Each row was made from one path, in order. Every step used is in the known rows, and no mark comes twice. Write each row's path.
(in the rows, 128 means zero)
Known rows:
nifu/lelalog: [140 181 114 153 127 105 113 127 109 114 130 122 143 138 146 121 146 142
 139 134 121 162 107 140 129 120 128 133]
fidirod/toru/sefu: [122 178 105 102 146  92 141 150 167 110 131 148 122 166 116 135  80  99
 118 119  97 127 172 113 168 138 131 157]
sefu/toru: [125 159 127 114 119 119 112 145 133 106 142 108 134 139 143 128 133 144
 184 121 113 124 161 114 159 120 148 118]
fidirod/toru: [130 142 107  97 151  96 124 151 133 110 151 120 145 139 139 112  91 129
 159 122 109 120 153 118 141 126 129 141]
toru/sefu: [120 165 126 132 122 122 146 126 163 129 109 157 103 156 106 151 115  96
  88 127 115 135 147 124 156 139 130 143]
sefu/toru/fidirod: [112 187 131 100 124 130 127 151 138 100 148 103 140 152 146 154 117 147
 160 116 128 122 160 119 168 121 154 114]
zezu/katuseb/sumok/fidirod: [122  65 106 141 152 151 114 172 119 139 139 126 115 122 163  83 145 120
 141 104  84 102  97 112 174  90 115 173]
katuseb/sumok: [127 110 122 135 148 126  98 138 138 142 131 124 134 123 145 148 130 110
 131 134 106 122 110 126 148 100 122 170]
zezu/lelalog: [117 126 143 139 123 133 120 140 127 123 141 120 110 137 125 107 134 144
 146 144 124 140 118 138 113 136 136 122]
nifu/lelalog/sumok: [137 184  86 161 124  83  74  97 104 127 123 113 105 164 195 133 136 144
  96 137  93 202 113 145 136 105 116 153]
sumok/lelalog/toru: [145 185 135 138 120 114  98 177 146 122 152 125 136 196 179 128  95 135
 191 126 126 183 148 124 126 148  94 140]
lupu/sumok: [129 144 134  99 121 110 129 135 111 128 162 121 124 149 147 138 129 155
 115 112 119 169 117 125 121 128 124 127]
lelalog/toru: [140 153 133 143 121 105 101 130 140 126 144 118 123 168 150 136  98 116
 151 138 124 163 143 114 150 141 117 138]
lelalog/zezu/lupu: [119 155 115 136 129 154 123 124 108 106 108 152 120 147 172  87 114 146
 121 123 134  94 160  99 155 134 139 133]
nifu/lelalog/sumok/katuseb: [148 130  73 140 116  79 100 126 109 146 129  99 109 160 121 123 144 147
  93 125  84 231 107 165 119  76 104 126]
lelalog/nifu: [134 115 146  97 158 156 124 106  71 121 124 150 122 127 141 155 138 163
 115 132 116  68 131 120  94 121 116 115]
zezu/lupu/sumok: [124 160 117 116 123 131 129 137  97 118 160 126 111 153 169 116 123 166
 114  95 110 156 137 104 147 131 133 125]
lelalog/sumok: [124 133 101 137 123 106  88  98 124 140 121 120  89 155 175 142 117 130
  83 131  99 165 135 133 133 113 116 148]
lupu/zezu/lelalog: [105 149 147 131 119 138 143 150  83 145 140 129 102 153  96 109 101 184
 203 137 102 170  77 144 135 158 146 131]
katuseb/sumok/fidirod: [113  64 127 129 163 148 106 160 136 128 136 141 124 126 169  96 151 104
 146 133 100 120  94 127 154  98 112 188]
sumok/lelalog: [134 161 131 122 127 137 125 173 135 124 135 133 140 155 154 119 125 145
 170 117 129 149 133 140 104 137 104 129]
katuseb/sumok/lelalog: [132 141 124 129 147 136  94 183 145 140 138 132 147 150 172 140 128 127
 168 120 108 143 114 136 126 108  98 172]
lelalog/zezu/katuseb/sumok/fidirod/toru/sefu: [112 126  88 106 169 120 119 189 155 108 123 167 115 174 170  73  85  98
 126 107  65  79 155  89 215 102 121 207]
lupu/zezu: [118 151 133 120 121 133 149 138  84 150 125 137 120 142  97 129  96 168
 186 121 107 158  86 135 149 150 138 137]
katuseb/sumok/lelalog/zezu: [128 152 128 119 146 139  90 178 140 126 118 151 153 164 194 119 119 133
 165 132 123 121 127 129 126 110 101 179]
nifu/lelalog/zezu/katuseb: [145 194  98 157 116 114 116 132  88 113 113 124 139 148 161  90 130 166
 130 117 120 122 124 115 149 116 134 124]

Write each row's path:
[112 138 167  97 148 167 138 128  27 138 134 154  95 151 109 138 113 218
 191 141  91 109  78 137  99 150 133 118] | lupu/zezu/lelalog/nifu
[135 177 136  94 120 118 125 180 120 125 167 128 138 176 174 131 128 173
 155 100 119 190 122 135  97 137 101 128] | lupu/sumok/lelalog
[114  97 106 116 105 110 127 150  83 175 135 109  68 175  72 113 100 190
 156 129  65 237  78 170 124 115 122 125] | lupu/zezu/lelalog/sumok/katuseb
[123 113 162 106 155 161 118 118  72 117 138 144 104 135 139 136 145 179
 134 149 113  80 119 130  79 128 126 109] | zezu/lelalog/nifu
[143 242 116 174 115  77 104 129 156 114 128 139 113 206 147 154 102 100
 123 143 104 206 140 121 177 143 120 158] | nifu/lelalog/toru/sefu
[121  91  91 100 175 124 102 189 119 106 142 137 138 147 194  49 100 129
 166 111  79  72 136  93 186  92 119 193] | lelalog/zezu/katuseb/sumok/fidirod/toru
[146 169  94 111 114 109 135 158  78 111 146 125 136 172 133  81 141 190
 117 101 107 201 124 127 132  97 125 110] | nifu/lelalog/zezu/lupu/sumok/katuseb
[105 137  89 106 163 121 147 204 115 143 140 157 101 176 122  93  63 131
 187  90  30 132 101 106 235 121 127 209] | lupu/zezu/katuseb/sumok/fidirod/toru/sefu
[132 121 104 138 138 135  99 143 117 139 113 128 130 134 161 117 113 133
 119 115 105  81 127 104 169  94 128 161] | lelalog/zezu/katuseb/sumok
[147 131 122 109 167 169  99 174  72 145 135 138 132 145 183 155 130 177
 154  95  82  66 122 114 112  93  90 143] | zezu/katuseb/sumok/lelalog/nifu
[119  77 111 132 153 156 108 166 116 124 121 145 121 136 183  66 135 127
 135 117  98  78 110 103 173  93 118 180] | lelalog/zezu/katuseb/sumok/fidirod
[142 143 104 142 137 139 102 197 127 151 140 115 138 146 169 127 119 143
 164  94  92 125 119 122 146  99 102 156] | zezu/katuseb/sumok/lelalog
[122 166 111 136 147 162  90 181 124 116 117 156 140 170 215  97 113 146
 163 115 115 107 147 108 153 112 110 177] | katuseb/sumok/lelalog/zezu/lupu
[137 106 104  96 115 127 156 166 103 139 165 112 115 148  95 107 131 169
 113  84 100 188 133 125 130 103 122  99] | zezu/lupu/sumok/katuseb
[118  97 112  91 166 119 132 173 131  95 157 138 136 143 161  60 114 124
 176 122 103 118 137 118 146 126 118 160] | sumok/fidirod/toru
[129 193 119 111 122 141 126 182 104 116 167 133 123 181 197 108 120 182
 154  83 111 177 142 115 123 141 110 127] | zezu/lupu/sumok/lelalog
[ 91 121 105  99 151 106 106 167  82 123 161 132  72 195 176  55  78 183
 206 134  49 197  91 139 160 141 124 184] | lupu/zezu/lelalog/sumok/fidirod/toru
[141 191 113 146 124 122  94 209  95 170 152 115 124 203 162 137  58 171
 245  96  66 191  93 115 187 133 102 175] | lupu/zezu/katuseb/sumok/lelalog/toru
[129 172 134 113 125 141 118 168 130 111 114 152 148 169 175  98 117 152
 163 127 145 127 146 129 106 139 107 136] | sumok/lelalog/zezu
[102 153 120 137 112 114 101 120  80 157 131 123  64 181 144 123  92 186
 161 140  76 205  82 149 141 143 132 153] | lupu/zezu/lelalog/sumok
[114 101  90 101 169 126 129 204  80 143 159 128 125 148 145  68  75 163
 229  92  42 125  82 109 208 109 126 196] | lupu/zezu/katuseb/sumok/fidirod/toru
[139 174 114 124 116 147 125 180 115 123 117 137 138 165 171  88 109 170
 159  99 129 108 151 116 125 132 109 121] | sumok/lelalog/zezu/katuseb
[133 223 106 131 121 113 109 128  74  92 142 139 132 176 205  90 133 186
 120 112 116 169 127 106 149 126 136 137] | nifu/lelalog/zezu/lupu/sumok
[134 143  75 127 176 101  89 187  99  93 146 131 154 156 212  42 117 144
 178 116  71 106 115 104 189  83 120 198] | nifu/lelalog/zezu/katuseb/sumok/fidirod/toru
[ 82 158 104 107 143  99 122 165 116 124 142 160  48 222 156  78  65 151
 167 134  35 204 111 135 188 149 126 199] | lupu/zezu/lelalog/sumok/fidirod/toru/sefu
[116 114  83 115 171 116 125 194 160 123 142 147 108 161 152  92  95  92
 132  97  51 102 144  98 215 101 118 201] | zezu/katuseb/sumok/fidirod/toru/sefu
[140 191 119  96 110 128 126 186  99 122 150 130 134 187 188  99 112 197
 143  83 119 149 140 112 118 131 107 119] | lupu/sumok/lelalog/zezu/katuseb
[133 203 126 148 133 108  84 186 192 138 134 152 117 220 174 172  86  84
 154 131  91 186 149 118 176 131  91 197] | katuseb/sumok/lelalog/toru/sefu
[109 139 105  70 159 127 127 175  95  72 169 155 124 181 220  29 100 170
 153 100  98 124 159  86 165 132 126 165] | lelalog/zezu/lupu/sumok/fidirod/toru
